Each row was made from one path, in order. Every step used is in the known rows, and no mark comes twice. Write each row's path.
Known rows
mikuf, vuro, filaz, niboru: [ -7   1  16  -1  -1  19 -24  36 -20 -12 -29   2  23  26  17  -7 -12  24
  -8  11  33  25 -23  -8  11  22   3 -36  -9   3 -41 -27  10 -14  -2  -9
 -18 -16  -4  -3 -31  -4 -29 -13  16 -10   9  16 -15  37  -1]
vabir, gupi, vuro, filaz: [-12   9  10   2   6  37  -9   6 -18  -3 -18  -9  11  20   3   7   0 -21
 -19   2  16 -11   2 -16  15  20   5 -36  23  20 -18  -9   9 -33  22 -20
  -2  23 -16  -2   6 -20 -17 -18   2  -6  -3   5 -14  14  -8]
lonub, gupi, vabir: [  2   7   5  10 -15  -4 -42 -32  -4  -6  17  11  -2 -18 -37  -1  22 -10
  24  12 -14   5 -13  11 -27  -5  20  -5   3   5  -2  -1  -4  -4   5 -17
  30 -17  -1 -18  34  -1   9   9   6 -14   2   5  23 -13  -3]
mikuf, vuro, gupi, vabir: [ -5  12  -1   4 -13  -4 -42 -28 -20 -16  26   5  -6 -17 -27   8  22  13
   6  11  -1  -8 -13 -27 -25 -26  23   2 -28  -4 -30  20  -5   0   5   0
   2 -20  -8 -28  24  -2   9 -10  16   0  10 -11   0  -7 -22]
niboru, filaz, vuro: [  4  -6 -14  -3 -19 -27 -35  -1   4 -16  25  -7  23  35 -11  -2  -4  20
  -5 -23  27  -6 -16  -1  -4   5  11   7   7 -32  -7  -9  -2 -15 -28 -12
 -16  32  12 -13  -2 -17  -3   2  22  26 -34 -22  -8  27  -4]
tidiz, gutu, goref, kugalel: [  4 -21  16  10  14 -52  30   8  36  18 -34  13 -26   1  19 -15 -17   9
  38  36 -28  21  30  13  -1 -15  23  36 -10  57  54  20  -6 -27 -23 -19
   4   4   1   0 -28  25  30  14   2 -13  38  21   5 -28  29]
tidiz, gutu: [-19  -2   7   0  21 -15  19 -10  23   4 -14   0   4  12 -30 -31 -21  28
  28  26 -16  16  18  34  11 -12  24  21  11  37   8  -2  13  10 -23 -22
   4   5 -13  15   3 -10  20  30 -20 -20  33  17   5 -12   5]
lonub, gupi, vabir, filaz, niboru: [ 12   7  10  -8 -11   7 -15  22 -17 -10   2  19   2   9   9  -4   9   5
   3  -2  16  37 -32   1  17  11 -24 -27  -5 -31   3 -28  -6   5   8 -20
 -14 -28  -2  15   3  13  -9 -12  -3   1 -27  24   4  30  13]
lonub, gupi, vuro: [-14  -6   8   5 -19   2 -21  -9  -3 -16  23 -19  26  11 -30  19  13 -10
  16  10  -4 -18  12  16 -16   9  21 -28  21  11  11 -19  15  -6   3 -21
  18  10 -12  -3  42 -22  -9   0  17 -21   5 -10   7   0 -18]
mikuf, vuro, gupi: [ -1  -1  -3   0 -26 -21 -28  -2 -38 -10  16 -22  11  -4 -15  12   9  31
   4  -6  17 -24   9 -20 -22 -19  29  -7 -21  -8 -37  21   5  16 -12  15
 -13  -4  -2 -17   7 -10  -6   4  25   6  27 -25 -17   7 -35]
niboru, filaz, vabir: [-16 -17 -19   4 -10  24  -7 -21  -2  -3  23 -13  -9  -3 -16 -21   4  10
  -9 -20  24  15 -29   7  -3  14  11 -21 -13 -21  11 -14  16  14 -11 -22
 -14   3  22  24 -15  -1 -35  15   7 -16 -33  -4 -20  10  12]
gupi, vabir, goref, kugalel: [  5 -13  10 -10   6 -18  29 -13  24   7 -12  13 -25 -16  20   2 -15 -18
  18  25 -36  -6  25 -15 -19 -14  18  24  -7  46  37  16 -13 -20  13  20
   5  -1  15 -14 -20  23  15   0 -11   1  10  -8  11 -41  17]
mikuf, vuro, filaz: [-13  10   6  15 -10  15 -27  23 -29 -12 -22 -21   9   8  -5   4 -22   6
 -12   2  16   3  -7  -9  -8   6  28 -31   0  30 -44  -6  14 -13   6  -4
 -12   1  -2 -21 -15  -4  -9   5  16 -10  23   8 -25  16 -15]
tidiz, gutu, goref, vabir, gupi: [ 24 -16 -11  13  33 -26  24  -1   3  33 -16  23 -27 -12  25 -26   9 -19
  -5 -15  -4  -5  -8  22  17   0 -21  39   3   3  27  38 -11  -1 -11  -8
  18   6  -7  26 -13  21  15  14 -23  10  15  20   1 -12  17]
gutu, goref, kugalel: [  8 -17  19  11   0 -45  20  16  27  13 -34   9 -24  -7  26  -4 -13   3
  31  27 -19  11  26   6  -7 -14  20  28 -14  44  54  15 -13 -31 -14 -11
  12   0   9  -6 -31  27  21   8   8  -7  31  15   7 -28  26]
vuro, gupi: [ -1   3   3  -9 -19  -5 -20 -10 -24  -1   4  -9  15   3 -14   5  16  21
   8  -2  15 -20  14 -14  -9 -18  22  -3  -8 -17 -21  11   6  11  -9   3
   2  10  -3  -7   8 -22 -11  -3  11   5  18 -17  -3   5 -17]
filaz, vabir, goref: [-13  -4 -12 -23  13  27  34 -32  17  -9  -2 -17 -15 -17   1 -13  -1 -16
  -8   9 -26 -10  -8  10 -12  13   8  -1  -1   3   5  -7  12  31   7  20
   7   5  14  10 -19  -5 -18   6 -21  -5  -2 -19  -5 -15   5]
gupi, vuro: [-25   3  13   2  -4  18  -2   3   9 -23  10 -15  18   9 -20  14  -1   5
   4  19  -6 -18  15   6   0  -4  13 -17  10  15  10 -20   7 -11  10 -19
  13   9 -13   0  26 -23  -4  -9   2 -19   6  -8   4  -5 -13]
filaz, niboru: [ -3   0  19 -13   0   9  -9  25   1 -10 -22  11  23  17   9 -19  -4  33
   9  14  21  20 -11  10  16  13  -2 -13  -7 -12  -7 -31   0  -6 -11 -10
   2 -15   1  13 -25  -7 -22  -5  -1 -12   6  11   7  21  12]
niboru, filaz, vuro, gupi: [  8  -5 -15 -12 -27 -23 -42 -15 -23  -7  32  -7  27  30  -9  11  18  23
  -2 -22  35 -19  -5 -27 -10  -9  16  -1  -8 -44 -31  13   6   0 -27   1
 -24  33   1 -16   7 -29 -14 -13  33  32 -20 -34 -15  29 -23]
mikuf, vuro: [-10   3   5  14 -18 -23 -15  18 -18 -20   3 -28   3 -11 -20  -1 -18  29
   3  -1   4 -11   4   8 -22 -11  30  -2 -15  22 -18   4  -4   6  -7  11
  -2 -23   7 -16  -3  10   7  27  11  -8  31 -10 -11  -4 -19]
gutu, goref, vabir, filaz, vuro, gupi: [ 19   2 -17  -9 -14 -26 -25  -4 -15   3  26   2   5  14  13  29  25   7
  -7 -21  16  -5 -13 -22  -4 -21  -9   8 -11 -55 -15  17   4  17 -14   4
 -24  22 -11  -5  16  -8   9 -20  27  35 -17 -10 -10  36 -23]
gupi, vabir, filaz, vuro, mikuf: [ -5  20  11 -15  -6   5  -6   1  12  -5  13 -16  21   5  -4  25  19  12
 -10 -14  24  25   7 -26  11  -7  -4  13  -1 -24 -18   5 -10 -22  19  20
 -21  12  -9 -26  41   5  -8 -18  20   3 -47 -12   5  29 -40]
gutu, goref, vabir, gupi, vuro: [  3 -11   0  10  18   3  13   1   5   3   8   5  -2  -1  11   8  14 -22
 -10  -1  -4 -22  -2   5  11   3 -14   4   6   3  25  13  -2 -14   9 -15
  17  14 -19  16  18  -3   1 -15  -5  -3   0  -1  -1  -8  -4]
vuro, gupi, vabir: [ -4  13   4  -3  -5   9 -35 -32 -12  -9  17  14  -4 -13 -25   2  27   8
  10  17  -5  -3 -10 -21 -15 -26  17   2 -19 -11 -19  13  -5  -3   7  -8
  13  -9  -8 -21  26 -12   6 -13   5   0   2  -5  10 -11 -12]
vabir, goref: [ -2   3   0 -18   2   8  30 -11   8 -15 -20 -15  -1  -9   2 -16 -17 -16
   0  17 -29 -21  10  16  -9   6  16  10   7  18   0   1   3  16   6  20
  20  12  12  -8 -19  -7  -5   5 -29   4  19 -17   5 -24   9]
gutu, goref: [  1   4   9  13   0 -21   2   9  15 -11 -37  -3 -12  -5   2 -25   1   9
  17  28 -16  10  -4  34   4   0  18  14 -13  18  18   6  -4  -8 -23 -32
  31   4   0  -9 -21   2  13   5  -3 -11  37  18   8 -12  23]
lonub, gupi, vuro, filaz: [-15   4   9   8 -11  33 -31   4 -19 -10  -9 -15  26  22 -12  19   1 -21
  -5  11  12  -2  -1  -4  -5  20  23 -49  25  23 -24 -20  27 -22  15 -26
   2  25 -15 -12  19 -27 -20 -14  18 -18   5   9 -11  20 -13]
goref, vabir: [  1 -15  -7  18   8   2   1  15   6  19  -2  16   2 -16  10  10 -13  -3
  -9 -10  -3   4 -12  22 -10 -27  -2  20  -9  -8   7   4  11  16   1   3
  18   3   0  11  -8  11   8   6  -9 -14  15  23   6  -4   1]
goref, gutu: [  8  -6   2  17  21   6  32  28  24  13 -28  15  -1  -7 -19 -30 -22   9
  16  -4 -13 -10  24  36  12  -3 -13  14   8  13  14 -19  14 -15 -23  -3
  26 -16  13  -9  -9  13  30  20  -6 -18  26   1  29 -30  19]
gutu, tidiz: [-14  29   3  -4  21  -8  13  13  24   8 -13   9 -11   6 -16  -8 -19  28
  13  25  -6   9  27  29  13   1  -1   1  -3  33  -6 -27   9   3 -27 -23
  26 -10   1   1  -6  11  24  23 -15   4  33  25  -5  -3   3]
lonub, gupi, vabir, goref, kugalel: [  9 -17   8  -7  -2 -25  20 -19  18  10  -5  11 -23 -16  14   6 -10 -26
  24  21 -36  -5  24 -10 -26  -8  20  19  -2  43  37  16 -10 -16  11  19
   8  -2  14 -15 -12  23  12   4  -3   0  11  -8  12 -40  14]
vabir, goref, gutu: [ 12  -8  -6   4  27  12  57  16  29   8 -31  12  -7 -10  -4 -33 -27 -13
   9   4 -35 -21  22  35   8   6 -13  18   9  19  10 -12  18  -2 -18  15
  26  -5  19 -15 -19  12  28  13 -20  -8  25 -11  26 -39  23]
vabir, filaz, vuro: [ 10  15  -7 -12 -10 -23 -15  10   4 -13  21 -10   4  19  -4  19   0   9
  -5 -26  10   3  -7  -4   6  -5 -16   7  18 -39   7 -19 -12   4  -5   0
 -23  12   3   2  19  -2  20   1   8  33 -38  -4  -2  37 -13]
mikuf, vuro, gupi, lonub: [-17   1   2  19 -34  -4 -38  -8 -39  -7  17 -28  32  -7 -11  24  -1  22
 -11  -9  17 -28  21 -28 -26   7   7 -16   4   7 -47  19 -19  27   5  47
 -17 -21  -5  -3  -6 -38 -21   8  19  -4  27 -27  -8  -8 -16]

Write each row's path
[-22   0  17 -12   9  29  20 -10   9   2   8 -27  20  -2  -5  13  29   1
 -12  -5  24   3  24 -21  17  11   4  -3   1   1  -5  12  -1 -30  27  14
  -3  11 -15  -4  38  -5 -37 -19  11 -24 -29 -22  -2   7 -39] : filaz, vabir, gupi, vuro, mikuf
[  2  21  -8  -3  44  -1  53  21  44  19 -23  21 -22   1  -7 -22 -31   6
  11  22 -28  -3  34  41  21  11 -24  13   0  40  -4 -26  24   1 -36  -9
  31 -13  10  -9 -17  26  44  20 -21   7  38  17   8 -25  17] : vabir, goref, gutu, tidiz
[  2   4  -6 -13  -3   5   3 -37   4 -13   4  -1  -6 -17 -11  -8   5 -33
  10  20 -40 -14  -8  11 -27   7  18   4   4  15  -5   7   2  15  12  12
  26   1   8 -23   7  -2   1   1 -18   3   8 -14  14 -28   6] : lonub, gupi, vabir, goref
[  2   5  -7 -19 -15 -20 -37 -18 -12  -3  23  -7  24  19 -10  21  25  27
   5 -11  21 -21   5 -24 -12 -16  11   6   0 -39 -27   6   2   5 -21  10
 -14  22  -7 -14  16 -31  -3 -11  30  27  -4 -31  -3  25 -32] : filaz, vuro, gupi
[-29   7  26  -5  -4  29  10   5  13 -10  -1 -29  36   1 -14  20  12  13
  -2  11  16   7  31 -13  10  -3  20  -5  -3  14 -14   3   7 -31  23  10
   4  14 -17 -20  36 -12 -29 -21  14 -31 -13 -15   6   5 -40] : gupi, vuro, mikuf
[ -2 -23   2 -14  10 -11  41 -14  28  14  -8  -2 -28 -15  25   4 -12 -14
  12  13 -26  -4  25 -11 -18  -4  13  16  -4  34  43   5  -1  -5   8  24
  -7   2  20   7 -30  21  -1   6  -4  -5   4 -12  -2 -31  15] : filaz, vabir, goref, kugalel
[-26   0  -9   4   5  36 -17 -13  -9  -1   4 -22 -10  -9 -10   4   4   7
 -15  -7  17  18 -24 -11 -11  14  12 -34  -7   2 -18 -18  22  11   6  -4
 -20  -9   3  11  -9  -3 -26   8  22 -20  -6   3 -28  21 -14] : mikuf, vuro, filaz, vabir
[ -4  10  -1 -15   9  15  16 -30  12 -18  -6   3 -12 -18  -5 -14  -4 -24
  -1  25 -40 -13  -6   5 -14  -1  14  11  -5  17  -5   7  -3   8  17  14
  22   1   7 -18  -6  -2   5  -6 -30   2   7 -12  12 -32   9] : gupi, vabir, goref
[ -8  -8  -9  18 -10  12 -13 -22 -24  10  15 -17   8  -6   0  -9   5  -7
 -22 -34  23 -18   7 -14   0  41 -23 -12  23  -2  -3  13 -31  15  11  30
 -10 -15  10  33 -17 -27 -35  19 -10  -3 -14 -18  -8 -15  18] : niboru, filaz, vabir, gupi, lonub
[ -5   0   7  12  20 -31  18  -2  31  -1 -37   4 -14   5  -6 -39  -8  16
  30  42 -26  26   1  44  11  -4  21  27 -10  37  21  13   6  -2 -36 -43
  21   7 -12   2 -15  -1  26  16 -10 -15  49  30   6 -15  25] : tidiz, gutu, goref
[ -4   1 -11  12 -26  -2 -35  -7 -26   6  30 -10  32   6   6  41   7   4
 -22 -26  17 -18   8 -33 -15   3 -21  -8  15 -30 -35  14 -17  31   9  43
 -29  -2  -9   9   6 -38 -11  -7  18  16 -11 -18  -6  11 -13] : goref, vabir, filaz, vuro, gupi, lonub
[ -4  19 -14  -4  53  20  52  12  43  25 -22  20 -26   4  -3 -18 -27   0
   1  20 -20   6  23  30  20  20 -28  -2  -1  35 -13 -32  33   4 -32 -13
  19 -11   8  -4 -19  25  29  14 -14   3  28  22  -3 -14  16] : vuro, filaz, vabir, goref, gutu, tidiz
[-12  -1  -1  13  -3  13  -8 -25 -17  11   7 -15   6 -14  -1  -4  10  -4
 -19 -26  14 -22  13 -13  -2  37 -26  -8  27   1  -3  11 -33  18  18  37
  -3 -23   3  34 -11 -25 -29  21 -11  -7  -4 -18  -1 -17  12] : filaz, vabir, gupi, lonub
[  9   5  13 -12  -8  10   3  40 -13  -9 -13   8   7  16  17  -9  -8  18
  -2  -4  23  32 -21   6  29  10 -25 -24  -2 -28   5 -33  -5   6   3 -15
 -19 -19   2  23 -14  10 -13  -6 -10   2 -19  22  -2  33  17] : vabir, filaz, niboru
[ 12 -14 -16  -3   7   2   7 -23 -16  15  13  -5 -23  -5   0 -33  19 -10
 -16 -41  28 -10 -14  -1  14  28 -15  -1   6 -21  22  14 -12  -2  -2  -8
  -3   4  16  35 -11  10 -27  20 -13   8 -33 -12 -16   0  13] : niboru, filaz, vabir, gupi
[ 17  -1 -14  18   3 -13  27  31   0  15  -3  11 -30 -10  19   5 -18 -18
 -10 -10 -14  35 -22  24  19 -22 -26  11  -7 -13  31   8   4  29   4 -23
 -12   0  -7  26   1  33  31   5 -22   5  -9  49  -7  12  16] : tidiz, gutu, goref, vabir, filaz
[ 12  11   8 -12  -8  14 -12  21 -19 -11   3  19   2  11  14  -1  10  14
  -2   1  20  33 -29 -15  23   1 -26 -25 -16 -37  -6 -22  -7   6   9 -15
 -22 -26  -4  14   0   9 -12 -20  -4   8 -29  20  -1  33   8] : vuro, gupi, vabir, filaz, niboru
[-16   2   5  13 -29   8 -32 -12 -31  -1   8 -18  34  -3  -9  19   3  16
  -7  -7  12 -24  24 -22 -16   9   2 -14  13   0 -35  12 -18  23   8  37
  -7 -10  -5   5  -5 -46 -24   4   9  -6  19 -22   2  -9  -3] : vuro, gupi, lonub
[ 16  -1 -11  13 -11   4  19  35 -15  12   7   6 -19 -15  15  17 -17 -20
 -19 -31  -1  21 -17  12  14 -23 -27  -2  -1 -26  24  -2  -1  30  20  -6
 -11  -5   3  26   8  30  18   7 -23   6 -22  35  -6  13   5] : goref, vabir, filaz
[ 17  -6 -10   7  24  10  37  -3  27   9 -15  20 -11 -17 -13 -28 -13 -27
  16   6 -40 -16  10  29  -3   7 -13  15   7  20   7  -7  18  -4 -14  10
  32 -13  15 -25   0  16  32   8 -12  -9  17 -10  33 -42  20] : lonub, gupi, vabir, goref, gutu
[ -8   2   3   8  12  37  -9  10 -17   6 -15   0  10  15   9  14  -2 -28
 -25  -3  14  -8  -7 -16  12  13  -1 -27  18  14 -18  -4  15 -26  23 -15
  -2  24 -18   3   5 -15 -15 -20   4  -6  -2  11 -16  15  -8] : goref, vabir, gupi, vuro, filaz
[-11 -12  -7  -2   7  19   6 -18  -5  -7  30 -13  -2   7  -9  -2  20 -13
 -14 -15  13 -23  -4  -8  13  19  -8 -20  12  -8  24  -3   0 -13  11 -19
  -2  11  -5  25  20 -11 -23  -7   0  -5 -29 -19 -13  -1  -6] : niboru, filaz, vabir, gupi, vuro
[ 16  -3 -14  -3  30   9  32  -7  29   7  -5  23  -8  -6  -6 -19  -6 -15
   7   5 -34 -22   9   9   0  -2 -19  24   1  -1  -5  -1  16  -6 -17  18
  15  -3   9 -30  -1   6  34  -7  -1   9   7 -21  26 -31  10] : filaz, vuro, gupi, vabir, goref, gutu
[ 12  21  -5  -2 -21   5  -8   1 -27  -9  21   4 -23 -13 -10  12   9  -9
  -5 -12  -2  16 -16 -18   8 -23 -14 -13  -8 -27   6   3 -11  17  24 -14
 -17 -12  -3   4  31  15  18  -9 -14  14 -31  16  -1  10  -3] : vuro, gupi, vabir, filaz
[ 13   5 -16  -5  -3 -20 -12  14   7   2  29   3   3  11  10  29  -2  -1
 -14 -34   9   7 -19  -3   1 -17 -26  14  12 -48   6 -12  -6  12  -2   6
 -25  13  -1   5  17   6  23  -3   9  32 -41   5  -2  38 -14] : goref, vabir, filaz, vuro
[ -5   1  18 -10  11  34 -13  26 -11  -7 -25  11  27  33  23  -5   3   6
 -13  11  32  13 -18 -13  28  32 -13 -39   7  -4 -23 -28   7 -27   7 -19
 -12   1 -14  13 -16 -16 -35 -28   8  -6  -9  13 -12  36   5] : vabir, gupi, vuro, filaz, niboru
[ 17  -3   2   0   1   5   8  47  -6   3 -15  23  -2  10  38  -2  -6   5
 -10  -3  16  41 -38  12  27   3 -35 -12 -16 -35  11 -18   1  14   1 -19
 -14 -16  -2  26 -23  23  -6 -15  -8   2 -17  40  -4  34  21] : gutu, goref, vabir, filaz, niboru
[ 17   4 -17  -1  -1 -28 -11  15  13   1  21   5  -5  12  17  24   2  -3
 -14 -25   5  11 -25   3   4 -14 -27  19   5 -44  13  -6  -6  10  -9  -5
 -20  14  -3   3  12   9  27  -8  13  33 -35  11  -4  38  -8] : gutu, goref, vabir, filaz, vuro
[ -4   3   7  16 -10   0 -11 -10 -22   8  -3 -13  16  -8  -1  -4   0  -3
 -13 -22  11 -29  25  -8   1  30 -20  -2  32  13  -7  16 -40   7  16  38
   6 -18   1  22 -12 -28 -18  20 -17  -1  10 -15   6 -22  12] : vabir, gupi, lonub
[ 23 -13  -9   7  19 -12  14   3 -10  31  -6  16 -17 -16  19 -12   7 -20
 -15 -35   7 -18  -3  11   9  -1 -23  27  11 -10  18  26 -16   0   8  10
  19   1   2  25  -6  19   2  15 -24   9   1   5   3 -10   6] : goref, vabir, gupi
[  3 -19 -11  27  25 -19  15  10  28  24 -17  26 -12  -9  18  -8 -13  -4
   4  18 -22  24 -18  39   0 -24  -1  36 -19  10  17  21  16  16 -22 -22
  20   8 -14  14 -18  15  25   5  -9 -15  36  42   3  -9  16] : tidiz, gutu, goref, vabir
[  1 -29  -2  -9   1 -12  37 -13  20  12  -2  -2 -25  -7  25  -3 -18 -17
   8   6 -17  -1  16 -13 -16   0  16  11 -10  29  42  10   0  -8   2  18
 -14  11  26   4 -35  23 -10   6  -3  -2  -6 -14  -9 -28  22] : niboru, filaz, vabir, goref, kugalel
[ -1   9   5 -10  -5   2   2  14  11   7  12 -17  25   4   7  31  11   8
 -16 -23  28  23   7 -20  11 -10  -8  17  -2 -29 -16   7  -3 -14  16  26
 -23  18  -8 -16  30   8 -11 -18  20   4 -44  -8   1  35 -41] : goref, vabir, filaz, vuro, mikuf
[ 14  17  -2   7 -26  -2 -14   0 -24  -6  21   1 -21 -17 -20   8   8 -24
   5 -15  -8  21 -18   4   1  -8 -10 -19   8 -18  18  -6 -10  15  23 -20
  -4 -18   3   2  37  22  19   6 -12   6 -31  22   7   7   3] : lonub, gupi, vabir, filaz
[  9   9   6  -9 -12   7 -16  26 -25 -17   8  15  -1   8  14   2   7  18
  -5   0  22  30 -32 -18  16   1 -22 -26 -21 -33 -13 -16  -6   8   8 -11
 -28 -31  -4   8  -1  16  -9 -19   3   9 -24  15  -7  34   1] : mikuf, vuro, gupi, vabir, filaz, niboru
[  4   3 -16 -20  -4   4  -4 -38  -1 -20  19   3  -2   1  -1  -4   7 -22
  -7  11 -20 -19 -16 -18 -19  -1  15   8 -12 -10 -24  18   2   9   5  15
  -1  18   6 -27   0 -11  -4 -21  -8  25 -16 -32  -1 -13  -1] : niboru, filaz, vuro, gupi, vabir, goref
[  5 -19  12 -12   2 -24  40   1  21  10 -21   1 -17  -8  25   2 -25 -14
  17  17 -30 -11  35  -4 -14 -10  20  22   1  44  40  12  -8 -15   7  23
   2   7  18  -6 -30  20   7   7 -10  -1  19 -11   6 -37  17] : vabir, goref, kugalel
[ -2  14  -3  -9  -6  -4 -48 -39  -2 -11  30  17   4  -2 -22  12  33  12
   8   9  -1  -5 -14 -30 -18 -23  10   9 -13 -26 -24  11  -7  -7   1  -4
   3  -2 -10 -27  32 -17  10 -19  18  14 -13 -15  10   5 -21] : filaz, vuro, gupi, vabir
